Each row was made from one path, in order. Every step used is in the known rows, and no mark comes twice. Write each row's path.
Known rows:
gasib > fubol > denimi > bagoz: [ -6   4  -5  -6  30   1  -5  13  15   6  -3 -13  -5 -21  10   4 -12  -6
 -25  15  -5  19  -7 -25   1   9   8  20  -2   1  -1  10   1 -16  25  15
  -2  -4   4 -19 -24   8 -20  -2  35   1  -5 -12   3 -17 -19 -11  12]
bagoz > mapav > runozer > gasib > fubol > denimi > ludif: [  0  30  -4 -17   7   1   8  23  24   3  -7  12 -28   6  13   5   0  19
   3 -16  -7  19   2 -25  -9   5  47 -12  32 -22   1 -27   9  12  -4  -9
  35 -11  16  10  -1   0  12  -6  -5 -14   3 -17  15 -23 -25   8  49]
ludif > mapav > bagoz > denimi > runozer: [ 18  -9  -7  13 -40 -18 -60 -17 -10  14  48   0   9  18   2  14  13 -42
   4   6  -2 -33  -4  33  13   0  -8  -1  -8 -31   0  33  16   7 -12  -3
   6   0 -17  -4   7  36   8  -2  -9  -3  10  -9  -3 -37  14  -6   8]
fubol > denimi > bagoz > mapav: [ 16   2 -18 -17   7  -5 -34  -4  15  -2 -26  -3 -15 -18  -9  11 -16 -29
  -9   5   1  -8 -15   3   2  -6   9  19   8  13  -6  -4   1  12   6  20
 -30  -9   1  12   9  15 -11 -14  13 -28   2   1  -5 -28 -24  -5   3]
denimi > bagoz: [ 13 -15  -8 -10   6  -7 -13  -2   0  13  -2 -22 -10  -9  12   4 -10 -11
  -5  24   3   2  -4  10   7 -16   8  30   2  16  -3  16   9  -1  13  -5
 -30  -1 -27   1   4   1  -6  -3  30  10  17 -12  -5 -28   5 -11   0]
gasib > runozer > denimi > ludif > mapav: [ -2 -17  14 -46  -6   6 -13  23  41  11  18   1  -1   8  10  20  16  15
  15  10   4  -5 -18  -1  23 -16  -7   8  -5   7  -4   2  29 -24   9 -20
 -10  -2 -17 -30   8  -3 -15   4  16  14  16 -24  13  -4  10   3   3]
bagoz > mapav: [  7  -8 -20   2 -17 -10 -22 -13  13  14 -13 -17 -13  -4  -9 -10  -7 -11
  22  11   1  -2 -10  27  14 -14  12  -6  13  -1   3   1  10  12  -9  11
 -16  -6  -4  -3  20  -2  -8 -23   3  -9  13 -14 -11 -23 -25 -10 -17]
gasib > runozer: [ -5 -15 -19   4   0 -17 -11   2  37  10  -2 -21 -14 -13   0 -13   2  12
   4  13   9  18 -13   2  12 -11  -2   9  14   9   0  10  32  -3  13 -22
 -13  -5 -20 -40  -6 -32 -23  -4  29  13  21 -30 -14 -16 -14 -22 -20]
denimi > runozer > mapav: [  4 -20   8 -14  -6 -17 -13   7  -4  12  20  -3 -12   8 -13  12 -10 -21
   1   9   1  16  10  11  33 -33   5   8  -4 -18 -45  14  36 -11   5  -6
  -7  12 -38   4  -3 -13  -5  -3   9  28   7  -7 -37 -28  -3 -10  10]
mapav > runozer > gasib > fubol > denimi: [-20  20  -5   2  36   1  17  13  28  17  -7 -16 -24 -14  -5   0  11  27
 -17 -17 -11  44  20 -12 -11  -8  31  -4  10 -37  -4 -10   9 -11  -5  -8
  25 -13  11 -26  -8 -19  -5   0   6   9  -8  -9   5 -33 -21  -2  26]
fubol > mapav > ludif: [ -2  19 -20 -15  21  15 -16 -38  -1  21  -4 -11 -13 -20   2   5 -23  -1
   5  -8   2  31  15  -2 -13   8  17 -24  26  -3  22  -8  -2  13  29  11
 -27   5   5  -4 -15  -7 -24 -10  26  -9  13 -18 -17  -4   5  -6  -5]
fubol > denimi > runozer: [ 14   3 -19  16   6  -3 -40   3  10  11   0  -3 -11   0 -23  18   1 -16
 -10  -4   1   1  22   1   6  -3   6   9   8 -18 -25  19  17  -9  19  11
 -21   0  -9  -8 -17  12 -17  -3  11  10   3  -6 -11 -47 -25 -15  12]
denimi > runozer: [  7 -12 -16  17  -9 -13 -28   5  -2  20  10 -14  -9  10 -14   1   4 -10
   1   8   5   2  20  16  18 -20   4  12   6 -13 -21  23  22  -5   1   1
 -14   5 -27 -16   1   2  -4  -5  12  29  21 -13 -14 -44  -5 -15   8]
mapav > bagoz > denimi > runozer: [ 30 -18  -5   8 -32 -22 -52 -15 -15   2  16   2  10  17  12   9   3 -40
  -3   8  -1  -8   0  19  10 -10   4  -4   2 -20   3  20  17  14  14 -11
  -4  11 -13   4  -5  17   1   7   4   3  20 -13 -16 -39   9 -13  -4]
ludif > mapav > bagoz > denimi > runozer > gasib: [ 14 -15  -6  -8 -38 -15 -39  -5  -8  13  42   0   3  23 -12  18  14 -25
  -4 -14 -18 -22   1  43  20 -20  -1  -2  -5 -30  -1  17  23  18 -35 -32
  21   2 -11   2  23  28   8   6   1   1   6  -7   2 -39  26 -13  16]
gasib > runozer > mapav > bagoz > denimi: [ 14 -23   9 -32 -16 -24 -16 -25  17 -22   8  -2  -3  -7  15  -8  -8 -33
  -1  10   1  23 -39   1  18 -14  11  -6 -13   4   6 -14  47   8  11 -32
   4  12 -13  -9 -10 -28 -16   8  23 -13   6 -25 -41  -2   1 -16 -30]
fubol > mapav > runozer: [ -9  25 -28  15  42   4 -12 -22  18  22   7 -22 -23 -22  12   5   2  -3
  10   9  -5  33  22  -2 -18  -5  14 -13  18 -22   9   7  10  -3  19  13
 -15   2  -6 -10 -12 -19 -13  -8   2   5  27 -16 -13 -31 -19 -12   6]
fubol > denimi > bagoz > mapav > ludif: [  7   7 -10 -32  -8   2 -27 -23  13  -1 -31   6  -8 -17   2  18 -28 -16
  -4   4   2  -5  -3 -10  -8   0  12 -11   7  17  13 -23 -21  29  22  34
 -29 -16  12  32  -2  21 -10 -18  13 -34  -9  -2   0  -9 -17   9   5]
bagoz > denimi > runozer: [ 19  -8 -11  16 -27 -15 -51  -7  -6  -8   6  -5  -3  12  -2  -8   4 -33
   9   4   2 -10  -2  28  10 -17  -7   8   6 -15 -11  17  25  -5   2 -13
  -9  16 -29  -4  -2  10  -6  -8   4  12  11 -18 -11 -38  -9 -16  -1]
mapav > bagoz > denimi > runozer > gasib > fubol: [  8 -18   0  -4 -18 -13 -17  14  -3  -1  28   2  -5  24  -4   1   5 -14
  -6  -3 -17  16  -2   9   5 -11  30  -9   3 -30   6   7  21  21 -11 -29
  46   6  -5 -10   4  10   9  10  17  19   9 -21 -12 -29  17 -17  14]
bagoz > mapav > ludif: [  2  -3  -9 -19 -31  -3 -21 -36   6  15 -19  -5  -9  -3  -2 -11 -22  -6
  22   8  13   2  -2  19   4  -6   9 -32  10  -7  19 -13  -8  28  -2  21
 -21 -15   3   8  16   7  -3 -25   8 -13   1 -13  -7 -12 -14  -2 -13]
ludif > mapav: [ -7  -1 -16   7 -11  -7 -20 -11  10  34  15 -22  -4  -6  -9  -5   7  -5
   9  10   4  -3   1  31  13 -12  -7  15  -6 -16  -1  23  13 -17 -12  -2
 -12 -12 -17 -25  13   5 -12 -21  11   5   5 -12   3 -30  -4  -6  -1]
fubol > denimi > ludif: [ 22   8 -10 -18   3  18 -17  -7   8  17 -17  -4 -11   2  18  24 -10  -7
  -5  -1  14   7   6 -14   2  11  24  14  16   8  -4  -5   8   3  31  -4
 -24   3  -7  -3 -21   3  -4  -3  28 -11  12 -19   4 -43 -17   1  14]
denimi > bagoz > mapav > runozer: [ -3   4  -6   6  -5 -24 -17 -15   7  10  -1 -11  -7 -13  19  -1  -8 -15
   9  26   1  -8  -1   4   1 -21   7   0  12  -3  -2   4  -5  10  -2  17
 -16 -19 -14  26  20  -5  14 -13 -15  -6  18  -4   0 -25 -17   8  13]
ludif > mapav > runozer: [-14  13  -4  26  -4 -12 -20 -14  12  35  30 -22  -2 -14   6  -1  20   4
  14  14   8   4  21  19   7 -17  -9   3  -4 -38   2  29  12 -17  -5   9
  -8 -17 -16 -16  11   2  -4 -18 -13   8   7  -7  18 -33  -7   9  15]

Write each row's path:
[ -4  31  10  -5 -17  -3   2  16   5   6  37   3 -12  18  28  -3  17   8
  14 -15 -13   7 -10   7  -5  -7  16   0  14 -39  14  -6  20 -12 -13 -27
  51   6  -6  -4  13   8  24 -10  -5   4  -1 -21  25 -15  10  10  53]
bagoz > denimi > ludif > mapav > runozer > gasib > fubol
[-10   3 -17 -14  26   7  16  19  27  13 -13 -17 -25  -3 -19  -4   4  17
 -15 -16 -15  50   7   0  -2   1  31   7   8 -14  -4 -15  15  -7  -6 -15
  13  -5  10 -36 -10 -15 -16  -6  32   6 -13 -16  -2 -24 -17 -16  12]
runozer > gasib > fubol > denimi
[-13  -2   0 -34  58   3 -10  -6  24   6  -5  -9 -13 -28  19  30   5   3
   3  18 -20  25  17 -11 -19 -18  14  -1  -8  -8   0  -6   0 -17  20  20
 -31   0 -11   6  -5 -10  -9   0   5   7  21  -1  -4 -10   6   3   6]
fubol > mapav > runozer > denimi > bagoz
[-10 -19  14 -12  16   0   1 -10  24  22 -10 -16  -8  -8   1  12  15  16
   7  17  -8  32  18   5   1 -27   7 -17 -10 -28   0  -5   3 -14   5  14
 -23 -13 -13 -15  17 -21  -8   2  -4  20  15  -2   4 -28  -1   6  -6]
mapav > runozer > denimi
[ 24 -19  16 -50 -35 -12 -12 -12  13 -24   9  16   4   6  48  11 -16 -31
   6   7   7  12 -43 -13  20 -11  20   1  -3  14   3 -17  38  15  22 -36
  16  21 -21  18 -17 -22   2  18  24 -18  20 -26 -34  -3   6   1  -4]
gasib > runozer > mapav > bagoz > denimi > ludif
[ -2  23 -13 -19   7   2 -23   6   5  -7  26   9 -21   5  -7  -5  -9  -2
   7 -41 -18  32   3   1 -21  -1  34 -29  25 -31  15 -20  14   8   3  -8
  29  17  11   0 -19   7  -2  -5  26   5   2 -16 -13   1  17 -20  25]
bagoz > denimi > runozer > gasib > fubol > mapav > ludif
[ 27  -4  -7 -11 -26   9 -25 -10 -14  -5  -5  -2  -6  17  33   0 -17 -25
  17   4   9  -5 -18  17   6  -4  14  14  15   9   7   0  14   1  21 -22
 -11  20 -20   3  -2   2   7 -11  19  -3  21 -20  -1 -31  -7  -1  -2]
bagoz > denimi > ludif
[ -2  17   5  11 -10   0 -13  -7   4  35  34  -8   0   0  34  11  11   9
  19  12  16  -8  13   4   7  -4   2   2   5 -29   6  18  11 -18   4   3
  -3 -11 -23   5   6  10  14 -14 -11   5  16  -9  24 -35   3  23  40]
denimi > ludif > mapav > runozer
[ 11 -39  12 -20 -16 -16 -15  -2 -14  16  24   3  -3   7   3  19 -10 -27
  -4  18   2  17  15   6  30 -22  10  -4 -14 -23 -34  18  24  16   5  -1
   0   6 -30   7  -3  -7   0  11   7  13  15 -11 -35 -31  13  -7   7]
denimi > runozer > mapav > bagoz
[ 12  32  -2   5   3   6 -23  -9  13  28  23   1   0  -4  26  27   7  -2
   4  -6  10  -7  22 -12  -4   3  -4   8   2 -22  -1   5   5 -21  17  12
  -5 -12  -3   9 -11  17   4  -7 -12 -14   1  -5  29 -41 -17  19  44]
fubol > denimi > ludif > mapav > runozer
[ -6   4   2 -11  13 -12 -13  33  12  -1  19   4 -11  -5 -15   9  -9 -15
 -12  -1  -3  39   4 -17  17  -6  14   2  -5 -33 -48  13  24 -18  15  12
  15   7 -17 -11 -31  -4 -22   2  18  17 -19 -13 -24 -17 -21 -12  17]
gasib > fubol > denimi > runozer > mapav
[ 12  12   1 -13 -22   1 -11  -8   3   6  21   2 -11  15  29  15  18  -3
  16 -21 -11 -14  -3  30   3 -16  11  13  14 -26  18  -8  16  -6 -19 -30
  23   6 -16  18  19   6  21  -7 -14  -4  13  -8  25 -34   7  18  38]
bagoz > denimi > ludif > mapav > runozer > gasib
[  1 -33  17 -40  15   0  -4   9   7   2 -18 -12 -11  -1   1  17   2   0
  -6  32  -8  12  -4   8  10 -26   3  19 -19   7  -4  -6   4  -9   9   1
 -33  -3 -28  -2   8 -10 -12   5  24  18  10  -6   0 -16  18  -7 -11]
runozer > denimi > bagoz
[-25   6  -9   4  17  -2  22  15  19  24  12 -26 -20  -1   5 -22  13  32
   1   4 -18  48  14   4   0 -18  29  -5  11 -36   5   0  20  -6 -11 -13
  29 -12  -5 -20  10 -26   5  -1  10  24   5 -18   5 -23 -10  -6  23]
mapav > runozer > gasib > fubol
[ -6 -33  13 -49   2 -16 -12  20  44 -13 -20  -5  -9  -9  -8  10   0  -1
   5  20  -8  -7 -32   1   7 -27  -1   6  -8  22  -3 -15  20   0   3  -3
 -24 -17  -8   3  16  -9 -16   4   8   0  18 -11 -11   6  -4  -5 -24]
gasib > runozer > denimi > bagoz > mapav
[ 22 -22  -6 -12 -30  -7 -32  -8 -14   4  14  -2  -5  26  -8  14   1 -22
 -10 -10 -18  -6  -1  32   8 -21  19  -1   6 -25  -2   3  30  26  -9 -37
  17   9 -14   7  12   5   8   8   6  14  18 -10 -16 -49  14 -17   7]
mapav > bagoz > denimi > runozer > gasib
[ -2   8  -9  -7  13 -13 -21  15  20  -3 -12   3 -17 -17   4  -2 -13 -24
  -5  11  -1  15 -23 -16  -5   7  12  12   4   3  -2   4  -2   3   8  22
   6 -11  13  -4  -7  19  -8 -16  17 -19 -10 -13  -2 -11 -27  -2   6]
gasib > fubol > denimi > bagoz > mapav
[ 34 -25  14 -46 -35   2 -14 -25 -22 -11   3  16   7  15  50  16 -26 -41
   0  11   3  12 -29   0  18  -7  22  -1  -7  -4  -3 -15  22  20  21 -22
   4  24 -17  29  -5  -6  11  11  14 -16  10 -15 -28 -15  20   6   2]
runozer > mapav > bagoz > denimi > ludif
[ -7   6 -12  15  -8 -15 -21 -21  14  13  -5 -15 -19 -11   5 -11  -3  -6
  18  17   3   9   6  18   0 -18   5 -18  14 -22   1   0   3   7  -4  22
  -8 -13  -9  10  21  -8   8 -22 -21 -11  18 -13   1 -31 -32   5  -2]
bagoz > mapav > runozer
[-19 -11  25 -20  16  -6  -7   6  23  23  13 -11   4  -8  11  24  22   8
   2  23 -18  -2   9  18   4 -33 -12  13 -35 -27  -1   8  -2 -28  -5  22
 -16 -15 -20   5  20   2  -5  -4  -8  14   4   6  23 -21  15  12  19]
ludif > mapav > runozer > denimi > bagoz
[ -5 -40  17 -48  19  -3  -1  19  37  -8 -18 -11  -8  -7   6  16   5  10
  -6  24 -12  14 -18  -6  17 -24   0  18 -10  23  -5  -6  26 -20  13 -18
 -24   0 -21 -16   4 -25 -30  13  28  23  21 -16  -4  -2   5 -12 -16]
gasib > runozer > denimi > bagoz
[ -3 -34  13 -41   5  -6 -11   8  22   1 -32   1  -7  -4  -4  18 -13 -13
  14  24 -14  -4 -21  17  11 -27   1   3 -11  12  -4 -15  -3   9  -6  13
 -29 -11 -13  11  26   3   0 -13   5  -2  10  -2 -14  -9   1  -1 -24]
runozer > denimi > bagoz > mapav
[  5   9 -17   6  20  -1 -34 -24  -1   0  21  -7 -10 -12  26  -5  -8 -31
   0   6 -14  37 -15  -6 -17  25  27 -19   9 -15  26   0  13  13  23  -3
  19  20  15 -28 -18   5  -8   2  28 -17  17 -35 -26   1   2 -17 -14]
gasib > fubol > mapav > bagoz > denimi
[ -2  18 -21   7  17  -4 -24  23   1 -12  22  -1 -29   4 -14  -1   4 -11
   2 -33 -26  23  -5  19  -7   0  27  -1  28 -29  -3   5  29   0 -12 -23
  33  26  -2 -20 -15   2  -9  -2  31  19  14 -26 -19  -9   2 -28  19]
bagoz > denimi > runozer > gasib > fubol > mapav
[ -2  12   1 -16  -6   8   9   5   2  36  35  -5 -12  11  24  18  12  22
  12  -5  -7  -3  17  19   5 -23  10   7  13 -24   1   3  18  -2 -19 -24
  14  -7 -22   4  16   0  19  -4  -8  12  15  -6  26 -38  14  15  55]
denimi > ludif > mapav > runozer > gasib
[ -3 -29  23 -61 -10 -11 -12   1  43 -14 -28   8  -1 -11   6   9  -9   8
  10  16  -3   2 -21  -7   0 -20   9 -21  -7  23  15 -32  -3  17  11  14
 -21 -13   4   9  14  -8 -19  -6  20  -8   5 -10  -3  18   6   7 -15]
gasib > runozer > denimi > bagoz > mapav > ludif
[ -2 -17  10 -33 -23 -12 -11 -10  -8   6  13  10   2   3  -4  11 -18 -11
   7   1  11  22  22   5  25 -26   6 -12  -5 -23 -23  -1  14   1   9   6
 -12   3 -25  23  -8   3  -5 -10  12  15  -5 -11 -25 -11  10   3  13]
denimi > runozer > mapav > ludif
[ 19 -19 -15  -1 -23   2 -33 -40  -4   6   0 -15   3   3  17  -5  -8 -36
   1  17  -3   8 -14  18   0  -1   7  -4  -6  -9  24   0   8  18   5 -15
  -8   9  -6 -12   8   8  -8   3  13 -12  17 -17 -17 -28   7 -11 -22]
mapav > bagoz > denimi
